Each row was made from one path, in order. Every step used is in the known rows, and no mark comes twice. Write each row's path.
In the rows, 128 means zero.
Known rows
vareme > vinogop > teluvo > fotof: [112 136 120 106 102  92  58 144 157 122 197 112 132 117 172  97 110 138
 131 115 123 155 144 151  91 142 159 127  78 128 116 141 127 127 126 121]
paza > gonok > fotof: [ 98 106 106 165 115  75  43 126 119 149 204  76 165 138 176 125 107 127
 125 172 117 101 141 109 107 178 182 117  44 110 118 135 116 110 121 137]
dasu > kesu: [ 64 141 114 107 107  79  69 163 134 125 187  81 142 140 136 107 119 110
 150 128 122 140 110 124 111 160 160 136 100 106 115 125  88 116 145 157]
gira > zozub > gefev: [ 87  74 125 138 109  91  59 197 144 156 194  54 154 130 169  94 124 116
 139 110 117 141 121 108 117 133 175 124  79 121 124 142 102 128  98 151]
gonok > fotof > teluvo > vareme: [105 121 125 132 109 105  87 110 124 126 229 105 142 142 172 107  88 153
 144 144  99 146 142 126 117 168 178 138  63 103 109 129 128 104 133 129]
dasu > kesu > vinogop > vareme: [ 81 133 134 105 121  90  68 154 141  97 172  84 144 155 142 133 105 118
 144 121 141 145  62 106 140 175 162 118 112 132 108 111  92 105 175 151]
kesu > vinogop > teluvo: [ 90  99 114 124 145 106  74 166 174 138 168  82 147 157 156 128 102 143
 154 130 141 127 120  92 137 169 176 131  93 125 123 126 125 142 152 131]
vareme > vinogop > teluvo > fotof > gonok > paza: [130 141  84 104 104  97  78 153 177  76 167 101 109  92 142  84  99 169
 112 140 131 182 162 155 108 123 156 113  64 151 124 120 129 133 152 112]
zozub > gefev: [ 75  92 131 140 109  76  65 197 145 149 191  74 151 133 168 107 115 118
 144 116 113 136 110 115 109 146 166 135  89 118 131 112  99 119 127 147]
zozub > gefev > paza > kesu > vinogop > vareme: [ 84 119 149 171 133  82  92 203 115 148 200  80 167 159 157 116 115 153
 141 116 124 132  81  88 130 169 144 102 109 142 125 119 123 118 147 146]
gira > zozub > gefev > paza > kesu > vinogop: [ 95  96 122 174 131 102  87 211 110 197 202  56 174 150 151  99 134 148
 161 122 128 134 124  73 138 148 142 109  97 130 124 158 126 140 112 154]
dasu > kesu > vinogop > vareme > teluvo > gonok: [135 120 141  89  84 107  46 156 142  89 185  98 154 159 147 125 115 124
 146 111 144 145  72  92 141 165 160 139 106 121 102 124  87 114 178 134]
zozub > gefev > paza > kesu: [ 70 125 128 170 119  69  90 209 106 178 212  76 164 145 148  90 129 145
 150 123 107 128 128 107 100 155 141 119  96 119 134 131 116 131 118 151]
zozub > gira: [ 81 102  98 138 108 101  62 184 138 134 197 114 147 133 143 129 120 120
 141 113 118 134 123 126 109 179 175 150  81 100 129 125 121 142 144 143]
paza > kesu > vinogop > vareme: [ 83 137 126 144 129  80  95 159 129 129 192  82 164 166 151 121 108 140
 155 147 132 119  79 110 131 178 155  88 120 128 115 122 122 115 158 135]
gonok > paza > kesu > vinogop > teluvo: [100 149  79 123 150 102 101 190 154 109 164  75 153 163 127 113 102 168
 171 176 132 129 128 103 143 157 146 105  95 125 129 122 134 149 153 128]
vinogop > vareme > teluvo: [110 101 134 126  96  81  52 156 163 102 204 103 138 142 137 114 120 138
 130 117 125 140  85 106 113 164 199 124  86 133 114 113 111 128 141 123]
fotof > gonok: [ 77  96 108 142 114  77  90 151 162 142 182  75 132 124 143  93 109 139
 127 135 132 139 132 121 117 157 180 119  95 125 126 119 106 128 152 136]
gonok > fotof: [ 97 104 113 159 123  81  72 123 142 144 208  83 141 148 157 115 105 126
 153 153 108 113 113 122 116 180 183 127  54 106 119 119 117 109 126 135]
gira > gefev: [ 79  80 109 130 114  76  64 148 156 151 198  81 166 147 139  98 120 125
 140 132 115 133 114 130 107 141 185 122 104 115 116 106 122 136 155 161]
gira > zozub > gefev > paza: [ 86  65 129 164 113  94  60 202 136 178 206  59 155 135 148  94 132 141
 134  95 115 146 127  93 118 140 180 127  65 116 123 155 124 146  98 154]
gonok > paza > kesu > vinogop > teluvo > fotof: [113 163  84 106 126  95 102 188 152 110 173  88 149 154 148 114  96 166
 170 171 129 153 136 116 130 150 140  98  89 123 120 139 153 143 139 120]
kesu > vinogop > teluvo > fotof > gonok: [106 111 115 116 125 101  96 155 181 127 163  90 129 130 178 108  91 153
 128 129 153 161 149 105 128 154 166 120  94 143 118 133 130 131 152 121]
kesu > vinogop > vareme: [ 90  93 131 136 126  88  71 152 157 121 183  83 152 159 148 137 103 138
 144 127 136 133  66 105 141 179 183 104  98 127 114 115 127 119 165 134]
zozub > gira > gefev > paza: [ 88  72 102 157 115 104  57 177 136 158 209 120 166 139 119 115 132 141
 123  98 111 143 131 118 103 164 185 152  81 108 122 115 144 162 164 168]
gonok > paza: [ 90 105  81 128 111  80  74 174 160 113 181  77 140 142 109 112 110 152
 157 159 112 146 108 132 127 151 184 113  62 102 127 121 134 145 148 134]
gefev > zozub > gira: [ 80  83 102 130 116 119  63 181 142 127 190 134 146 145 136 115 117 110
 131 112 119 138 138 140 116 182 165 148  62 112 126 112 126 146 144 163]
dasu > kesu > vinogop > teluvo > fotof: [ 96 155 122  80 117  99  74 165 154 113 168  95 138 145 170 123 101 122
 151 120 144 161 125 108 124 158 148 136 100 126 108 137 109 118 144 140]
gonok > fotof > teluvo: [ 94 112 117 142 122  92  90 115 125 130 219  86 130 139 158 122  92 149
 151 147 101 133 128 109 122 177 180 133  50 125 118 125 121 105 128 129]
tuvim > dasu > kesu: [ 77 157 110 114  97  73  60 148 169 126 194  75 119 136 154 112 103 116
 144 126 125 129 129 119 120 164 148 136 124 113 110 131  55 114 145 165]
kesu > vinogop: [ 90  87 110 143 129  90  73 161 157 160 182  79 153 153 140 134 110 135
 168 139 137 131  94  99 139 169 174 119  95 112 123 125 126 133 158 138]
paza > gonok > fotof > teluvo: [ 94 112 109 148 114  84  60 114 104 131 217  81 152 129 177 131  95 153
 125 166 112 121 156  97 113 176 181 123  41 131 121 145 119 106 122 130]
tuvim > dasu: [ 88 115 109 143 105  70  63 146 183 150 203  75 125 140 157 115  98 135
 148 133 122 119 132 118 120 168 172 124 111 107 115 137  88 130 139 146]
paza > kesu > vinogop > vareme > teluvo > gonok: [138 122 135 125  91  97  74 162 130 121 204  98 171 169 154 114 112 147
 159 139 135 120  85  95 133 169 150 112 115 121 108 133 116 127 164 119]
teluvo > gonok: [ 90  92 118 126  91  83  66 155 142 148 200  79 163 156 157 104 111 130
 156 129 118 124 118 136 112 160 174 129  86  74 117 144 120 137 148 139]
gira > zozub > gefev > paza > gonok > fotof: [109  69 121 191 117  95  32 166 103 175 217  55 172 129 181 105 127 139
 107 133 113 119 157  78 115 155 179 120  21 126 118 160 119 122  81 152]
paza > kesu > vinogop > teluvo > gonok: [ 99 136 115 118 130 106  94 169 136 145 182  77 177 178 173 106 102 146
 168 147 136 105 137 106 130 165 137 121 116 101 118 147 118 137 154 132]
dasu > kesu > vinogop > teluvo > vareme: [ 91 151 122  86 130 123  67 165 157 112 167 100 155 156 163 111 102 128
 145 121 142 150 130 109 132 159 152 147 120 106 106 126 100 121 164 147]

Write each row's path
[110 158  85 114 137 117  99 187 153 105 172  92 165 165 141 101  97 173
 163 173 127 142 141 120 140 149 143 109 109 104 117 125 142 146 159 126]
gonok > paza > kesu > vinogop > teluvo > vareme
[ 99 155  86 104 112  93  91 185 138  99 180  73 164 164 142  86 100 165
 160 168 113 124 152 139 114 147 147 116  85  92 124 140 126 150 141 128]
vinogop > teluvo > gonok > paza > kesu
[ 89 106 120 106 110  99  66 159 158 125 189  81 157 162 173  99 102 139
 144 121 123 119 140 128 109 159 177 141  82  89 116 145 116 146 139 131]
vinogop > teluvo > gonok
[ 78 108 123 169 116  84  83 210 105 186 217  57 169 143 152  77 138 143
 145 116 111 134 139  98 111 141 149 112  89 121 124 161 118 142  90 156]
gira > zozub > gefev > paza > kesu
[121 120 134 160 120  90  80 173 130 144 211 107 157 163 117 116 125 170
 150 128 135 133  84  71 131 181 165 107 103 143 116 131 137 142 156 126]
gefev > paza > kesu > vinogop > vareme > teluvo
[131 132 115 141  96 110  40  93  98 124 228 113 158 107 187 114  98 159
 113 156 110 140 169 133 103 155 159 130  57 125 111 141 117  97 140 125]
paza > gonok > fotof > teluvo > vareme > vinogop
[142 110  86 115  75  82  79 171 179  97 184 105 114 107 120  90 110 167
 131 150 128 188 138 117 117 131 179 118  61 139 122 121 136 143 143 109]
vareme > teluvo > fotof > gonok > paza
[143 117 108 108  74  78  73 162 180  57 186 107 112 111 127  97 102 171
 108 140 131 192 107 125 118 139 189 103  63 154 116 110 133 129 150 106]
vinogop > vareme > teluvo > fotof > gonok > paza
[ 87  67 120 167 105  88  32 201 113 181 205  54 179 127 165 103 136 142
 108 115 121 134 156  83 109 140 180 117  56 122 124 172 122 147  92 158]
gira > zozub > gefev > paza > gonok
[102 144  74 130 152 104 119 184 164  99 148  69 138 140 127  98  96 179
 147 178 144 139 150 100 146 152 145  99 104 149 130 112 123 143 170 125]
fotof > gonok > paza > kesu > vinogop > teluvo
[151  89 122 141  87  97  50 125 141 136 218 100 148 153 161 107 113 133
 154 144 114 115 121 108 116 168 181 148  49  95 109 131 113 118 131 119]
vareme > teluvo > gonok > fotof
[101  84 111 166 122  89  55 107 102 155 231  87 172 136 156 117 106 174
 108 150 105 131 163  90 106 162 190 121  42 140 113 133 145 126 140 159]
gira > gefev > paza > gonok > fotof > teluvo
[105 116  82 118  89  72  96 164 168 104 180  85 122 113 133  94  98 158
 132 156 124 179 135 144 116 137 174 102  66 121 123 125 139 135 145 124]
teluvo > fotof > gonok > paza
[153 120  85 122  93 102  79 187 138 124 188  88 167 162 116 112 116 165
 185 175 132 134 111  96 146 152 142 116  93 106 119 133 134 150 168 116]
vareme > teluvo > gonok > paza > kesu > vinogop
[126 104 117 123  75  78  74 155 170 132 200 107 122 109 151  90 114 145
 124 124 135 171 141 111 104 142 177 127  83 138 118 130 120 132 133 114]
vareme > teluvo > fotof > gonok
[107 167 121  92 120 119  60 154 189 112 174  93 130 148 180 114  85 135
 142 122 145 141 151 104 143 161 144 149 145 111  97 133  68 116 165 150]
tuvim > dasu > kesu > vinogop > teluvo > vareme
[ 85 144  71 140 116  74 114 177 141 113 177  70 138 126 116  81 109 165
 144 182 122 141 141 131 121 147 150  94  97 127 131 116 118 138 154 134]
fotof > gonok > paza > kesu
[ 80  63 114 123 120  95  66 145 161 146 194 103 168 157 134  87 119 119
 130 130 114 140 129 144 111 146 175 119  84 128 113  92 125 138 155 182]
gira > gefev > zozub
[ 91 103  76 135 114  82  92 167 171 104 168  71 125 120 111  98 103 162
 134 160 125 157 127 127 131 146 182 110  74 124 130 110 121 142 162 132]
fotof > gonok > paza
[ 83 123 124 108 121 106  69 162 166 125 191 102 156 153 170  92 103 143
 134 123 120 140 149 132 107 155 182 141  99  90 112 130 123 141 136 131]
vinogop > teluvo > vareme
[118 145  78 133 107  82 124 173 146 123 173  79 137 128 134 102  98 168
 156 182 137 169 132 121 136 145 134  83  99 133 123 129 143 130 161 122]
teluvo > fotof > gonok > paza > kesu > vinogop
[ 81 141 114  94 140 108  72 167 157 114 157  82 142 154 150 123 105 124
 154 124 147 138 119  92 137 167 154 141 106 130 117 120  91 123 160 147]
dasu > kesu > vinogop > teluvo
[114 116 119 108 105 108  49 144 149 121 190  95 151 137 168  95 111 140
 137 116 123 125 144 149 104 145 157 140  84 107 120 142 109 135 151 127]
vareme > vinogop > teluvo > gonok
[106 126 121 113  92 111  69 130 129 126 219 116 139 113 154  98 107 160
 140 119 110 167 141 148 110 140 157 135  97 116 114 134 120 122 157 127]
fotof > teluvo > vareme > vinogop
[ 97 148  86 104  89  88 109 170 109 104 206  76 156 151 130 100  97 178
 172 171 102 145 141 133 122 145 143 112  85  99 124 149 131 142 150 130]
fotof > teluvo > gonok > paza > kesu
[ 95 150 129 112 112  84  58 142 176  98 182  75 120 148 160 139  90 126
 139 123 143 134  83 100 147 177 154 118 135 136 101 120  61  98 174 157]
tuvim > dasu > kesu > vinogop > vareme
[130  86 136 132 110  96  56 159 167 115 191 100 143 153 136 134 114 143
 143 122 142 141  69  81 143 173 190 120  94 145 115 111 122 128 163 121]
kesu > vinogop > vareme > teluvo
[115 110 122 128 121 105  69 124 146 121 199  82 151 164 188 103  92 135
 144 141 112 105 143 125 114 172 176 144  50  92 112 133 117 117 126 127]
vinogop > teluvo > gonok > fotof
[ 98 122 112 122 127 101  55 150 160 120 185  98 136 126 153 100 115 141
 134 118 125 130 136 138 105 150 167 135  85 132 126 122 109 133 142 130]
vareme > vinogop > teluvo
[145  78 140 118  89 104  51 153 157 110 195 100 159 163 152 130 109 145
 149 116 141 136  73  93 140 169 183 127  94 118 107 129 122 130 171 117]
kesu > vinogop > vareme > teluvo > gonok
[124 161  83 109 106 104  74 169 131  94 185  87 157 140 139  80 110 165
 155 163 114 127 152 156 109 134 127 114  88 109 124 135 120 141 154 123]
vareme > vinogop > teluvo > gonok > paza > kesu
[ 94 141 108 119 113  87  63 152 174 137 180  71 122 144 153 135  99 121
 161 133 143 131 113  94 148 172 143 131 132 121 108 130  63 112 168 159]
tuvim > dasu > kesu > vinogop
[115  96 120 146 102  89  68 118 130 143 211  80 158 162 173 108 101 127
 154 150 107 108 119 132 116 175 174 133  54  78 111 134 118 110 133 131]
teluvo > gonok > fotof
[144  98 137 121  90  89  75 147 176 104 186 110 123 124 158 117 104 152
 118 120 153 175  94  93 131 159 180 108  93 162 111 119 126 117 162 108]
kesu > vinogop > vareme > teluvo > fotof > gonok
[ 80  70 115 154 118  78  65 151 149 170 211  90 166 153 119  98 128 151
 137 116 112 139 119 117 107 149 192 122  87 110 114 118 143 153 156 165]
gira > gefev > paza
[100 154 111 121 128  93 120 162 154 136 174  87 142 138 181  93  95 156
 138 149 148 145 158 107 119 156 137 103 118 146 120 138 123 126 145 122]
paza > kesu > vinogop > teluvo > fotof > gonok
[ 95 153 116 123 138 114  96 172 144 143 186  98 174 167 173  98 102 150
 157 148 133 126 143 112 127 160 142 120 131 102 112 136 128 136 150 132]
paza > kesu > vinogop > teluvo > vareme
[161  84 110 108  89 108  52 172 166  77 181  95 148 161 120 132 105 164
 151 142 135 154  71 100 155 158 183 116  70 119 110 117 136 140 181 114]
kesu > vinogop > vareme > teluvo > gonok > paza
[ 83 129 104 148 130  81  99 171 128 168 191  77 166 160 144 118 114 136
 178 160 131 115 110 101 131 173 143 105 120 113 123 132 123 130 151 140]
paza > kesu > vinogop
[137 135  98 128 111  92  81 184 150  86 184  94 149 155 107 122 112 169
 161 168 131 143  78  94 147 162 159  96  96 147 118 107 132 135 166 117]
gonok > paza > kesu > vinogop > vareme > teluvo
[151  96 144 135  87  94  48 116 142  99 222 101 149 160 168 109 106 135
 132 133 114 118  91 114 118 177 190 135  50 113 103 118 111 105 138 115]
vinogop > vareme > teluvo > gonok > fotof
[ 97 172  81 109 111  80 118 176 157  90 175  83 131 125 150  74  97 170
 130 171 126 163 174 140 104 136 145  96  89 137 125 132 130 139 132 121]
vinogop > teluvo > fotof > gonok > paza > kesu
[ 98 158  76 127  91  66 119 172 140 113 188  81 132 119 136  79 104 163
 142 178 119 167 145 146 107 137 142  87  90 124 123 132 135 131 138 125]
teluvo > fotof > gonok > paza > kesu
[123  97  88 102 126 117  72 177 171 101 157  74 155 168 141 125  92 167
 163 149 135 138 122 109 151 154 170 124  71  99 120 131 140 154 170 123]
kesu > vinogop > teluvo > gonok > paza
[102 105  90  96  89  97  84 160 135  98 199  77 143 145 127 116  91 174
 164 149 107 161 129 132 132 147 175 126  60  97 123 143 137 145 160 129]
fotof > teluvo > gonok > paza
[128 112 137 116  74  75  73 146 171  95 201 112 120 115 158  94 107 146
 103 114 135 174 111 117 103 150 189 114  86 154 111 120 118 119 140 112]
vinogop > vareme > teluvo > fotof > gonok
[112 135  84 110 107 103 111 171 115 114 192  73 161 160 130 121  90 184
 189 175 119 147 125 111 152 154 133 107  92 111 122 148 141 139 174 126]
fotof > teluvo > gonok > paza > kesu > vinogop
[110 119 116 132  95 102  52 140 143 142 208 113 153 123 151  91 120 135
 141 125 116 148 125 159 106 143 158 129 102  94 112 126 119 124 154 133]
teluvo > vareme > vinogop
[ 82 117 122 109  99  99  87 145 137 131 218 104 148 137 157 106  99 157
 146 125 110 161 138 127 115 152 177 135  94  98 113 141 128 131 146 134]
fotof > teluvo > vareme
